What can hang from each mark:
Z: L N
A: B C M S
S: Z
Y: M
B: Z
C: A
M: A Y
N: Z

Each row was made from one small tree. Brackets hold a mark, then the marks that hang from it, in alphabetical order. Every link used is in the known rows. Write each row's tree.
Known rows:
{Y {M {A B S}}}: [ 0.49 -0.60  0.67  3.76 -2.39  3.89 -0.49  1.32  0.07  2.48  0.55  0.23
 -2.65 -1.22 -0.30 -0.84 -1.16  1.68  0.85  0.50]
{C {A B {M Y} S}}: [-1.42 -1.65  1.54  2.04 -0.38 -0.84 -0.75  0.40 -1.95  0.79 -0.80 -1.13
 -1.95  0.31  0.08  1.04  1.12 -1.31 -0.66  0.68]
{M {A B C} Y}: [ 1.29 -0.34  1.43  4.39 -2.57 -4.52  0.57  0.31 -2.33  1.58  1.13 -0.94
 -3.23  0.37  0.12 -1.13  1.47  1.25  0.41  0.01]
{Z L}: [-0.32  2.93  0.59 -1.52  2.33  3.59  0.31  2.01  0.51  0.43  0.79 -0.75
  0.73 -0.43  0.09 -0.48  0.12  1.75  2.15 -1.03]
{C {A B S}}: [-1.25 -0.22  1.99  0.10  0.13  3.62 -0.99  1.03 -2.15  0.35 -0.84 -1.25
 -1.74  0.11 -0.17  0.11 -1.36  1.26 -0.34  0.82]
{N Z}: [-1.44  2.09 -0.44 -2.08  0.54  2.79 -0.86  1.74 -0.52  2.45  0.39 -0.59
 -0.03 -1.45 -2.28 -0.94 -1.28  1.00  0.84  0.28]
{A C {M Y} S}: [-3.53 -1.50  0.97  2.14 -1.04 -4.83  0.05  0.19 -1.01  4.27  0.04 -1.22
 -1.29  0.73 -0.26  0.41  0.99 -0.46 -0.57  1.16]
{Z N}: [ 0.11  2.01 -0.68 -0.56  1.27  1.14 -0.10  1.37  1.04 -0.20 -0.36 -0.27
  0.48 -0.80 -1.01 -1.47 -0.54  0.71  0.87 -1.43]
{Y {M A}}: [ 1.61  1.79 -0.73  0.86 -0.27  3.69  0.11  1.85  0.03  1.57  1.34  0.65
 -2.61 -2.04  0.08  0.09 -0.75  0.66  2.38 -1.27]
{C {A B M S}}: [-1.29 -1.74  1.51  1.29  0.48  2.75 -1.45  0.92 -2.20  1.59 -1.04 -1.48
 -0.58 -0.23 -0.47  1.01 -0.27 -0.01 -0.66  0.79]
{S {Z L N}}: [-0.93  3.94  0.48 -2.56  2.66  1.32 -0.60  0.89  2.62 -0.33 -0.25 -0.93
  2.43 -0.03 -2.45 -0.65  0.34 -0.01  1.29 -0.78]
{Y M}: [-0.11  1.89 -0.21 -0.17  1.50  4.53  0.48  2.30  0.27  2.36  0.67  0.40
 -0.81 -1.77  0.38 -1.30 -0.86  0.51  1.52 -0.70]
{B {Z L}}: [-0.79  3.04  0.91 -3.50  2.61  5.50  0.43  1.45  1.90  0.67  1.12 -1.01
  0.83 -0.53  1.58  1.04 -0.01  1.78  2.76  0.41]
{Y {M {A C}}}: [ 0.91  0.89  0.27  1.99 -0.40  0.91  0.42  1.29 -0.89  3.53  1.67 -0.06
 -2.44 -0.86 -0.06 -0.19 -0.06  0.94  1.28 -0.27]
{A {B Z} C {M Y}}: [-0.96 -1.67  1.70  2.74 -0.02 -2.88  0.56  0.11 -0.75  3.77  0.63 -1.77
 -0.10  0.16  1.60 -0.06  2.23 -0.09  0.05  2.04]
{B Z}: [-1.17  1.88  0.19 -2.83  1.24  4.41  0.08  1.28  0.56  1.19  0.54 -0.82
 -0.47 -1.28  1.46  0.90 -1.56  1.47  2.26  0.49]
{A B C M S}: [-2.59 -2.95  1.74  4.02 -0.71 -1.09 -0.70  0.66 -1.94  5.19 -0.48 -1.98
  0.52  0.26 -0.94 -0.99  0.17  1.47 -1.29  1.92]
{A M}: [-0.58  0.32 -0.61  0.06  1.41  1.81 -0.44  1.66 -1.00  2.30 -0.02 -0.90
  0.50 -1.63 -0.42  0.20 -0.11  0.25  1.31 -0.85]
{M Y}: [-0.73  1.89  0.07 -0.24  0.02 -0.81  0.66  1.37 -0.62  0.22  0.36 -0.16
 -2.01 -0.59  0.62 -0.71  0.07  0.27  1.52 -1.00]
{B {Z L N}}: [ 0.10  3.28  0.19 -3.21  2.89  3.96  0.40  0.97  3.87 -0.51  0.57 -0.75
  1.91 -0.16  0.69  0.16  0.66  0.88  2.07 -0.22]
{S Z}: [-2.21  2.53  0.50 -2.41  1.10  1.92 -0.98  1.18 -0.63  1.30 -0.24 -0.92
  0.20 -1.18 -1.61  0.08 -1.79  0.59  1.48 -0.07]
{M {A C {S {Z L}}}}: [-2.81  1.73  2.23 -0.65 -0.85 -0.82 -1.17 -0.14 -0.01  2.81  0.82 -1.64
 -0.79  1.14 -2.36  1.79 -0.37  1.45  1.07  1.41]
{A B}: [ 0.16  0.48  0.92  1.48  0.28  2.60 -0.08  1.82 -1.37  1.19 -0.10 -0.91
 -0.14 -1.03 -0.01 -2.19 -0.76  2.29  0.72 -0.26]
{A M {S {Z N}}}: [-3.56  0.27 -0.27 -0.71  0.38 -0.43 -1.93  0.06  1.71  2.26 -1.52 -1.05
  1.83 -0.61 -3.32  0.63 -0.86 -1.29 -0.31  0.52]

Which tree is each row?
[-3.65 -1.62  0.87  1.52 -0.04 -1.27 -0.62  0.64 -1.35  5.06 -0.19 -1.58
  0.12  0.13 -0.92  0.62 -0.26  0.83 -0.49  1.28] | {A C M S}
[-4.56  0.27  2.06 -0.48  1.25 -1.05 -1.18  0.20  0.17  4.81 -0.06 -2.25
  2.15  0.93 -2.39  1.41  0.59  0.02 -0.02  1.94] | {A C M {S {Z L}}}
[-3.25  0.63  1.53  0.42 -3.15 -5.17 -0.80 -0.80 -1.08  2.48  0.50 -1.05
 -3.45  0.86 -1.92  1.65 -0.48 -0.08  0.45  1.44] | {M {A C {S Z}} Y}
[-2.95 -0.61 -0.13  0.85 -0.95 -1.74 -0.25  0.73 -0.10  2.21 -0.30 -0.47
 -1.39 -0.43 -0.09  0.69  0.30 -0.76  0.52  0.22] | {A {M Y} S}
[ 0.41 -0.58  1.28 -0.69  2.19  4.55 -0.90  0.80 -1.36  0.98 -0.13 -1.70
  0.04 -0.95  1.26  1.91  0.43 -0.39  0.75  1.03] | {C {A {B Z} M}}
[-0.29 -1.53  1.68  4.78 -2.51  0.76 -0.13  0.84 -0.96  4.51  0.88 -0.51
 -2.57 -0.06 -0.56 -1.06 -0.34  1.89 -0.23  1.50] | {Y {M {A B C S}}}
[-0.58  0.77 -0.30  1.06 -1.62  3.62 -0.38  1.35  0.66  2.34  0.79  0.56
 -3.07 -1.38 -0.27  0.62 -1.67  0.96  1.65 -0.07] | {Y {M {A S}}}
[-1.23  0.91  2.97 -2.31  1.75  6.46 -0.52  0.66  0.60 -0.02  0.08 -1.69
 -0.38  0.89  1.53  1.84 -0.18  1.56  0.82  2.00] | {C {A {B {Z L}} S}}
[-3.46 -1.18  1.46  2.10 -1.59 -2.32 -1.32  0.08 -0.43  2.74 -0.97 -1.32
 -0.08 -0.27 -1.68 -0.05  0.38 -1.11 -0.42  1.64] | {A B {M Y} {S Z}}
[-2.40 -0.33  0.70 -0.68  0.22 -0.95 -0.63  0.41 -1.38  0.70 -0.57 -0.73
 -2.45  0.19  0.14  2.25  0.56 -1.93  0.10  0.07] | {C {A {M Y} S}}
[-0.77 -1.39  1.98  4.54 -3.94 -4.58  0.04 -0.16 -1.83  2.35  0.66 -1.00
 -3.76  1.02 -0.27 -0.55  0.54  1.57 -0.26  1.26] | {M {A B C S} Y}
[-0.22 -0.53  1.03  3.41 -3.85 -1.53 -0.39  0.42 -0.88  0.34  0.31 -0.35
 -3.83 -0.13 -0.12 -0.32 -0.14  1.34  0.72  0.22] | {M {A B S} Y}
[ 0.91 -0.25  1.87  2.68 -2.22 -2.74  0.64 -0.24 -0.94  1.76  1.53 -1.16
 -3.02  0.26  1.57  0.46  1.23  1.35  1.12  1.43] | {M {A {B Z} C} Y}
[-1.00  0.17  1.19  2.31 -2.32  3.29 -1.41  0.69  0.25  2.82  0.15 -0.16
 -1.86 -1.20 -1.90 -0.10 -1.65  0.60  0.69  1.33] | {Y {M {A B {S Z}}}}
[ 1.44 -0.32  1.45  2.65 -0.82  2.81  0.43  0.72 -0.06  3.89  1.83 -0.62
 -2.04 -0.79  1.26 -0.08  0.31  1.51  1.12  1.67] | {Y {M {A {B Z} C}}}
[-4.38  0.11  0.60 -0.43 -0.93 -2.42 -1.18  0.04  0.04  2.60 -0.74 -0.96
 -0.60 -0.33 -1.71  1.44 -0.18 -1.72  0.40  1.04] | {A {M Y} {S Z}}
[ 1.89  0.56  0.69  3.25 -2.47 -1.54  0.17  0.89 -1.39 -0.45  0.81 -0.32
 -3.30 -0.74  0.38 -0.95  0.72  1.15  1.52 -0.93] | {M {A B} Y}
[-1.69 -0.24  2.20 -1.79  0.41  5.42 -0.90  0.50 -0.79  0.54 -0.45 -1.49
 -1.66  0.12  1.34  1.76 -1.69  1.15  0.19  2.15] | {C {A {B Z} S}}
[ 1.21 -0.41  0.68 -0.35  2.43  3.11 -0.86  0.33  0.57 -0.14 -0.71 -1.47
  1.11 -0.64  0.33  1.14  1.11 -1.18 -0.01  0.39] | {C {A {B {Z N}} M}}
[-1.80 -0.15  0.90  1.29 -2.22 -1.19 -0.59  0.32 -1.61  2.96  0.65 -1.04
 -2.80  0.31 -0.90  0.92 -1.25  2.19  0.58  0.69] | {M {A C S}}
[-2.52 -1.46  2.39  3.07 -1.19 -0.31 -0.28  0.83 -1.86  3.94 -0.27 -1.63
 -0.51  0.69 -0.60 -1.86 -0.85  2.67 -1.13  1.88] | {A B C S}
[-0.85 -1.54  1.83  3.91 -2.92 -0.98 -0.68  0.33 -2.08  3.08  0.43 -1.39
 -2.33  0.44 -0.90 -0.52 -0.75  2.89 -0.22  1.31] | {M {A B C S}}
[-1.87 -1.93  0.81  3.50 -1.67 -1.78 -0.38  0.72 -0.59  2.41 -0.60 -0.89
 -0.86 -0.26 -0.10 -0.81  0.89 -0.08 -0.32  0.86] | {A B {M Y} S}
[ 2.57  0.49  0.24  3.51 -1.05  3.95  0.04  1.88 -0.44  1.65  1.06  0.26
 -2.13 -1.83  0.00 -1.41 -0.27  1.34  1.57 -0.64] | {Y {M {A B}}}
[-2.59 -2.82  1.82  4.76 -1.86 -4.59  0.02  0.19 -1.60  4.37 -0.24 -1.59
 -0.87  0.82 -0.28 -1.11  1.53  0.16 -1.35  1.76] | {A B C {M Y} S}
[-4.39  0.02  0.44 -1.25  0.07  1.13 -1.89  0.56 -0.18  3.41 -0.98 -1.33
  0.79 -0.91 -2.39  1.59 -1.57 -0.44  0.42  1.19] | {A M {S Z}}
[ 0.26  0.97  0.61  1.78 -1.86 -4.58  0.61  0.35 -1.84  1.45  1.41 -0.62
 -3.71  0.22  0.01  0.34  0.90  0.56  1.27 -0.58] | {M {A C} Y}
